Known rows, with every way that one mark hangs from another
Z_29(Z_81(Z_350 Z_954)): -.06 -.11 -.05  .21  .18  .11  .35  .09 -.08  .02 -.03 -.21 -.36 -.21 -.16  .04 -.55  .06 -.03  .34  .04 -.17 -.02 -.07 -.03 -.16 -.08 -.21 -.11  .00 -.25  .08 -.07  .17  .12 -.09  .16 -.11  .02  .00  .09 -.25 -.08  .21 -.06  .24 -.22  .25
Z_757(Z_350(Z_81) Z_954):  .07 -.11  .20  .07  .03  .26  .06  .34 -.17  .26 -.19 -.42  .20 -.13 -.13 -.15  .32  .11  .02  .34 -.26  .13 -.17  .27  .06  .09 -.30  .01  .06 -.16 -.26 -.06  .05 -.10  .13 -.03  .10 -.19 -.46 -.18  .10  .10  .11  .07  .01 -.19  .00  .07
Z_954(Z_81(Z_350 Z_403)):  .19 -.05  .25  .09 -.02 -.18 -.04 -.17  .24 -.14 -.13 -.05 -.16 -.02 -.04  .06  .13  .11 -.39  .02 -.04 -.05  .12 -.10 -.19 -.07 -.17 -.10 -.03 -.12 -.30  .07 -.10  .00 -.23  .07 -.01 -.15 -.20  .11  .19 -.06  .07  .01  .12  .47 -.21  .09
Z_350(Z_81(Z_403(Z_757) Z_954)):  .19  .14 -.12  .10  .27  .17  .04 -.13 -.17  .15 -.11 -.46 -.42 -.36 -.05 -.07  .14  .16  .01 -.05 -.16 -.15 -.30 -.05 -.08 -.25 -.06 -.10  .09 -.03  .01  .20 -.28 -.04 -.06 -.12  .03 -.50 -.09  .21  .02 -.05 -.20  .14  .01  .38  .18  .02
Z_757(Z_954):  .11 -.01  .15 -.02 -.04  .15 -.02  .29 -.04  .09 -.23 -.11  .16  .10 -.06 -.12  .18  .15  .01  .10  .01  .37 -.21  .13  .00  .01 -.21 -.08  .20  .00 -.03  .14  .03 -.13 -.01 -.12  .06 -.06 -.14 -.20  .12  .07 -.04 -.09  .03 -.14  .03 -.02
Z_757(Z_81 Z_350 Z_954):  .18 -.11  .39  .17  .15  .13 -.24  .50 -.17  .18 -.34 -.19  .34  .21 -.07  .09  .41  .22 -.08  .48 -.06  .08 -.24  .30  .14  .11 -.52  .00  .16 -.17 -.35 -.30  .03 -.11  .12 -.03 -.01 -.03 -.49 -.02  .29 -.01  .29  .03  .02 -.15 -.03  .05
Z_954(Z_81(Z_403) Z_350):  .25 -.01  .08  .23 -.02 -.14 -.07 -.16  .09 -.20 -.24 -.28  .20 -.11  .00  .18  .24  .01 -.28 -.13 -.12  .08  .15 -.07 -.08 -.11 -.29  .20 -.07 -.22 -.18  .32 -.23 -.15 -.21  .19 -.12  .06 -.46  .08  .25  .05  .08  .06  .26  .52 -.26  .05
Z_350(Z_81(Z_403(Z_757))):  .07  .11 -.10 -.05  .17  .13  .00 -.18 -.20  .10 -.04 -.28 -.23 -.39 -.05 -.09  .22  .20  .00 -.04 -.15 -.16 -.24 -.04 -.03 -.10  .03 -.05  .06  .03 -.08  .13 -.12 -.11 -.07 -.18  .09 -.43 -.09  .31  .02 -.03 -.11  .10  .06  .32  .11 -.07
Z_81(Z_350 Z_954):  .07 -.05  .12  .31  .14 -.16  .20  .21  .16  .03  .05 -.23 -.39  .03 -.07 -.05 -.35 -.06 -.08  .16 -.03 -.09 -.20 -.06 -.16 -.19 -.14 -.22  .01 -.19 -.08  .10 -.12  .19  .03  .22  .13 -.07 -.05 -.07  .11 -.20 -.14  .07 -.05  .01 -.07  .35
Z_757(Z_350):  .02 -.13  .12  .07 -.01  .06  .02  .12 -.03  .18  .10 -.11  .21 -.02 -.06 -.03  .13 -.18 -.11  .18 -.18 -.18  .13  .16  .13  .11 -.05  .06 -.11 -.20 -.12 -.21  .04  .02  .12  .19 -.02  .05 -.20  .00  .01  .11  .17  .11 -.01 -.12  .00  .12
Z_81(Z_350 Z_403(Z_757) Z_954):  .26  .11  .12  .23  .25 -.03  .08  .07  .14  .10  .12 -.20 -.37 -.12 -.09 -.17 -.12 -.10 -.26  .01 -.10 -.13 -.32 -.07 -.07 -.24 -.09 -.39  .09 -.23 -.03  .23 -.30  .03 -.13  .12  .10 -.28  .12  .26  .26 -.11 -.24  .02 -.06  .34  .10  .33
Z_403(Z_757 Z_954(Z_81 Z_350)):  .04  .17  .20  .10  .09 -.08  .06  .03  .06  .02 -.14  .10  .51 -.17 -.03 -.02  .13  .20  .02 -.18  .05  .43 -.44  .04 -.25 -.46 -.53  .12  .44 -.25 -.14  .26  .01 -.13 -.11  .36 -.02 -.18 -.29  .17  .13 -.01  .00 -.30  .35  .16 -.04 -.35
Z_81(Z_403(Z_757(Z_350)) Z_954):  .40  .12  .02  .16  .23  .22 -.06  .05 -.01  .24  .03 -.28 -.15 -.15 -.06 -.14  .18 -.13 -.23 -.04 -.16 -.10 -.18  .03  .12 -.19 -.08 -.21  .08 -.23  .10  .13 -.41 -.08 -.14  .10 -.07 -.30  .08  .22  .13  .11 -.12  .10 -.06  .36  .31  .16
Z_29(Z_350(Z_81(Z_403 Z_954))): -.07  .03 -.11 -.05  .13 -.13 -.17 -.03 -.07 -.02 -.30 -.34 -.26 -.29 -.06  .09  .07  .03 -.11  .13 -.19 -.15 -.17 -.13 -.12 -.19  .21 -.10  .04  .11  .03  .06 -.04  .14  .19 -.08 -.09 -.24  .00  .05 -.05  .17 -.24  .20 -.03  .32  .07  .29
Z_954(Z_81 Z_350):  .08 -.06  .13  .25 -.09 -.22  .04 -.05  .11 -.21 -.21 -.19  .29 -.02  .02  .16  .14  .06 -.15 -.09 -.10  .13  .13 -.02 -.14 -.17 -.36  .30 -.02 -.25 -.20  .24 -.08 -.04 -.11  .31 -.09  .13 -.49 -.05  .18 -.01  .13  .00  .25  .32 -.35 -.01
Z_350(Z_81(Z_403)):  .09  .05 -.17  .00  .14  .13 -.05 -.23 -.14  .04 -.11 -.37 -.32 -.37 -.06  .01  .18  .18 -.01  .02 -.14 -.15 -.11 -.06 -.06 -.04  .09 -.05 -.06  .08 -.09  .13 -.13 -.12 -.02 -.24  .09 -.34 -.16  .16  .00 -.03 -.09  .17  .06  .28  .03  .00
Z_403(Z_757(Z_81) Z_954):  .01  .23  .22 -.01  .29  .00 -.15  .10 -.05  .12 -.14  .27  .26 -.03 -.03  .02  .13  .32  .08  .03  .19  .25 -.67  .09 -.16 -.37 -.43 -.08  .52 -.05 -.10 -.06  .04 -.09 -.01  .07  .01 -.33 -.04  .33  .10 -.13  .00 -.26  .22  .02  .15 -.40

Rows
 .32  .06  .06  .23  .33  .02 -.37  .02 -.10  .01 -.30 -.21 -.33  .07  .03  .24  .21  .19 -.15  .16  .08 -.14 -.23 -.03  .03 -.15 -.20 -.13  .07 -.04 -.07 -.08 -.33 -.09 -.08 -.18 -.08 -.18 -.12  .21  .22 -.14  .01  .14  .04  .36  .09  .10 -> Z_757(Z_81(Z_403 Z_954))
 .28  .00  .03  .29  .22 -.05  .01  .07  .17  .02  .01 -.31 -.50 -.10 -.10 -.02 -.16 -.11 -.26  .09 -.07 -.17 -.15 -.11 -.06 -.16 -.03 -.37 -.05 -.14 -.05  .21 -.31 -.01 -.07  .03  .10 -.17  .02  .08  .19 -.12 -.21  .17 -.06  .30  .03  .43 -> Z_81(Z_350 Z_403 Z_954)
 .14  .01 -.12  .11  .26  .36  .20 -.04 -.23  .15 -.02 -.25 -.22 -.35 -.15 -.06 -.19  .02 -.12  .22 -.07 -.20 -.01 -.01  .16 -.16 -.06 -.22 -.03 -.03 -.10  .11 -.28 -.01  .02 -.16  .01 -.29  .11  .20  .12  .01 -.08  .23 -.07  .46  .06  .12 -> Z_29(Z_81(Z_403(Z_757(Z_350)) Z_954))
-.06  .05 -.07  .19  .15  .03 -.02  .01 -.05 -.02 -.18 -.19  .17 -.27 -.15  .14  .00  .13  .22  .06  .03  .32 -.36 -.01 -.23 -.32 -.25  .14  .17 -.04 -.09  .26  .05 -.22  .17  .11  .13 -.09 -.39 -.06  .01 -.08 -.07  .01  .31 -.06 -.10 -.16 -> Z_403(Z_954(Z_350(Z_81)))
-.09  .08 -.09 -.09  .14 -.12 -.13 -.02 -.10  .03 -.26 -.29 -.18 -.29 -.04  .05  .07  .01 -.11  .10 -.22 -.14 -.22 -.12 -.11 -.19  .21 -.13  .10  .07  .03  .07 -.03  .15  .17 -.04 -.09 -.29  .05  .14 -.03  .18 -.24  .12 -.02  .35  .12  .23 -> Z_29(Z_350(Z_81(Z_403(Z_757) Z_954)))
 .08 -.07 -.01  .09  .12  .19 -.06 -.01 -.14  .18 -.04 -.32  .02 -.34 -.14  .00  .24 -.03 -.05  .22 -.23 -.17 -.04  .10  .01  .00 -.06  .01 -.07 -.12 -.18 -.12 -.04 -.13  .14  .01  .08 -.20 -.33  .09  .00  .07  .13  .20  .06  .06  .05  .09 -> Z_757(Z_350(Z_81(Z_403(Z_954))))
 .10  .01  .00  .14  .05  .16  .00  .27 -.14  .02 -.28 -.45  .19 -.14 -.10 -.05  .23  .18  .07  .10 -.13  .35 -.29  .11  .04 -.03 -.28  .04  .11 -.07 -.12  .38 -.05 -.25  .04 -.08  .11 -.04 -.41 -.16  .23  .02 -.08  .03  .13 -.02 -.08  .06 -> Z_757(Z_954(Z_350(Z_81(Z_403))))
 .15 -.09  .00  .20  .16  .19 -.02  .01 -.13  .24 -.03 -.48 -.15 -.26 -.09 -.04  .19 -.08 -.11  .20 -.31 -.26 -.01  .10  .08 -.01 -.05 -.04 -.12 -.18 -.12 -.07 -.16 -.05  .11  .06  .03 -.25 -.31  .06  .00  .07  .07  .28 -.02  .13  .07  .19 -> Z_757(Z_350(Z_81(Z_403 Z_954)))
 .20  .09 -.09  .12  .17  .10 -.21 -.08  .00 -.06 -.14 -.13  .06 -.24 -.14  .12  .17 -.04 -.08 -.03  .03  .21 -.18 -.04 -.04 -.17 -.07 -.08  .05  .01  .01  .29 -.17 -.33  .01 -.05  .02 -.08 -.14  .08  .13  .04 -.11  .06  .18  .24  .05 -.02 -> Z_81(Z_403(Z_954(Z_350)))
 .06  .12  .37 -.06  .00 -.02  .14  .24  .05  .11 -.09  .07  .30  .04  .00 -.27  .17  .24 -.08 -.07 -.04  .26 -.34  .13 -.06 -.14 -.38 -.09  .39 -.19 -.15  .12  .03  .04 -.18  .11  .03 -.24 -.07  .09  .22  .01 -.03 -.31  .05  .08 -.01 -.13 -> Z_403(Z_757(Z_954(Z_81(Z_350))))
 .12  .08  .25  .12  .20 -.01 -.04  .22 -.12  .25  .01 -.01  .18  .05  .05 -.05  .18  .06 -.06  .14 -.09 -.18 -.32  .17  .09 -.13 -.32  .00  .25 -.33 -.13 -.22 -.10  .08  .01  .21 -.08 -.20 -.11  .33  .17 -.04  .15 -.07 -.05  .08  .12 -.02 -> Z_403(Z_757(Z_81(Z_954) Z_350))
 .04  .03 -.19  .21  .09 -.02  .01 -.05 -.15 -.09 -.07 -.44  .03 -.34 -.08  .14  .08 -.01  .07 -.02 -.19 -.02 -.08 -.04  .00 -.06 -.10  .19 -.13 -.09 -.10  .34 -.12 -.21  .09  .06  .06  .01 -.44  .08  .13 -.06 -.05  .19  .15  .17 -.17  .12 -> Z_954(Z_350(Z_81(Z_403)))
-.09  .21  .03  .08  .20  .04  .09  .09 -.10  .13 -.05 -.03  .38 -.35 -.12 -.05  .04  .18  .24 -.10  .00  .35 -.63  .05 -.18 -.42 -.36  .11  .40 -.14 -.07  .28  .04 -.16  .04  .25  .11 -.26 -.24  .20  .07 -.04 -.12 -.20  .28 -.03  .03 -.28 -> Z_403(Z_757 Z_954(Z_350(Z_81)))
-.04  .07  .13 -.05  .09  .07  .18  .10 -.15  .27  .15 -.06  .24 -.20 -.02 -.22  .15  .03  .02  .01 -.21 -.16 -.22  .14  .06 -.04 -.15  .03  .17 -.24 -.13 -.11  .04  .05  .03  .19  .02 -.24 -.07  .25  .02  .05  .08 -.08 -.03 -.01  .11 -.09 -> Z_403(Z_757(Z_350(Z_81)))
 .27  .00  .22  .14 -.05  .06 -.08  .19  .03 -.10 -.40 -.30  .30  .01 -.07  .02  .33  .18 -.15  .00 -.10  .43 -.10  .06 -.06 -.09 -.42  .04  .13 -.14 -.18  .38 -.12 -.24 -.17  .02 -.04  .01 -.45 -.15  .31  .10  .02 -.04  .20  .22 -.15  .01 -> Z_757(Z_954(Z_81(Z_403) Z_350))
 .23 -.06  .18  .20  .28  .08 -.42  .11 -.11  .12 -.19 -.07  .13 -.02 -.06  .25  .38  .08 -.22  .38 -.01 -.17 -.16  .13  .07  .02 -.29 -.05  .04 -.16 -.26 -.33 -.14 -.20  .10 -.02 -.02 -.09 -.37  .26  .21 -.05  .29  .16  .10  .17  .06  .05 -> Z_757(Z_81(Z_403(Z_954)) Z_350)
-.05 -.09 -.08  .09  .13  .14  .21 -.07 -.08 -.04  .03 -.12 -.26 -.31 -.19  .06 -.35  .01 -.16  .32  .03 -.25  .12 -.10  .06  .03  .08 -.29 -.21  .10 -.29  .11 -.03 -.04  .07 -.28  .17 -.13  .04  .14  .17 -.18 -.02  .23 -.03  .40 -.20  .23 -> Z_29(Z_81(Z_350 Z_403))
 .11  .03  .09  .13  .15 -.07 -.11  .00  .18 -.06  .00  .01 -.16 -.19 -.17  .01 -.09 -.03 -.19  .11  .06  .06 -.25 -.11 -.18 -.14 -.05 -.36  .04 -.01 -.16  .15 -.03 -.19  .01 -.04  .19 -.17 -.04  .13  .16 -.11 -.11  .03  .11  .16 -.05  .16 -> Z_81(Z_350 Z_403(Z_954))
 .32  .04  .00  .34  .31 -.01 -.33  .06 -.09 -.06 -.27 -.31 -.22  .01  .02  .33  .19  .10 -.13  .16  .04 -.12 -.21 -.02  .05 -.16 -.27 -.01  .05 -.11 -.07  .05 -.36 -.16 -.02 -.06 -.08 -.07 -.27  .21  .30 -.15  .01  .18  .07  .35 -.01  .14 -> Z_757(Z_81(Z_403 Z_954(Z_350)))
 .04 -.10  .02  .19  .12  .14  .08  .09 -.12  .23 -.03 -.43 -.10 -.22 -.09 -.06  .11 -.05 -.02  .25 -.29 -.24 -.05  .11  .02 -.03 -.09  .06 -.06 -.21 -.16 -.14 -.09  .05  .15  .16  .06 -.17 -.33 -.02 -.04  .04  .10  .22 -.01 -.02  .03  .16 -> Z_757(Z_350(Z_81(Z_954)))
 .09  .08  .38  .00  .13  .09 -.05  .40 -.16  .27 -.10  .01  .44  .10  .02 -.15  .34  .19 -.04  .20 -.09  .06 -.41  .25  .14 -.01 -.43 -.03  .34 -.27 -.20 -.16  .00 -.03 -.02  .09 -.02 -.17 -.19  .22  .26  .00  .18 -.16 -.02 -.09  .12 -.13 -> Z_403(Z_757(Z_81 Z_350 Z_954))
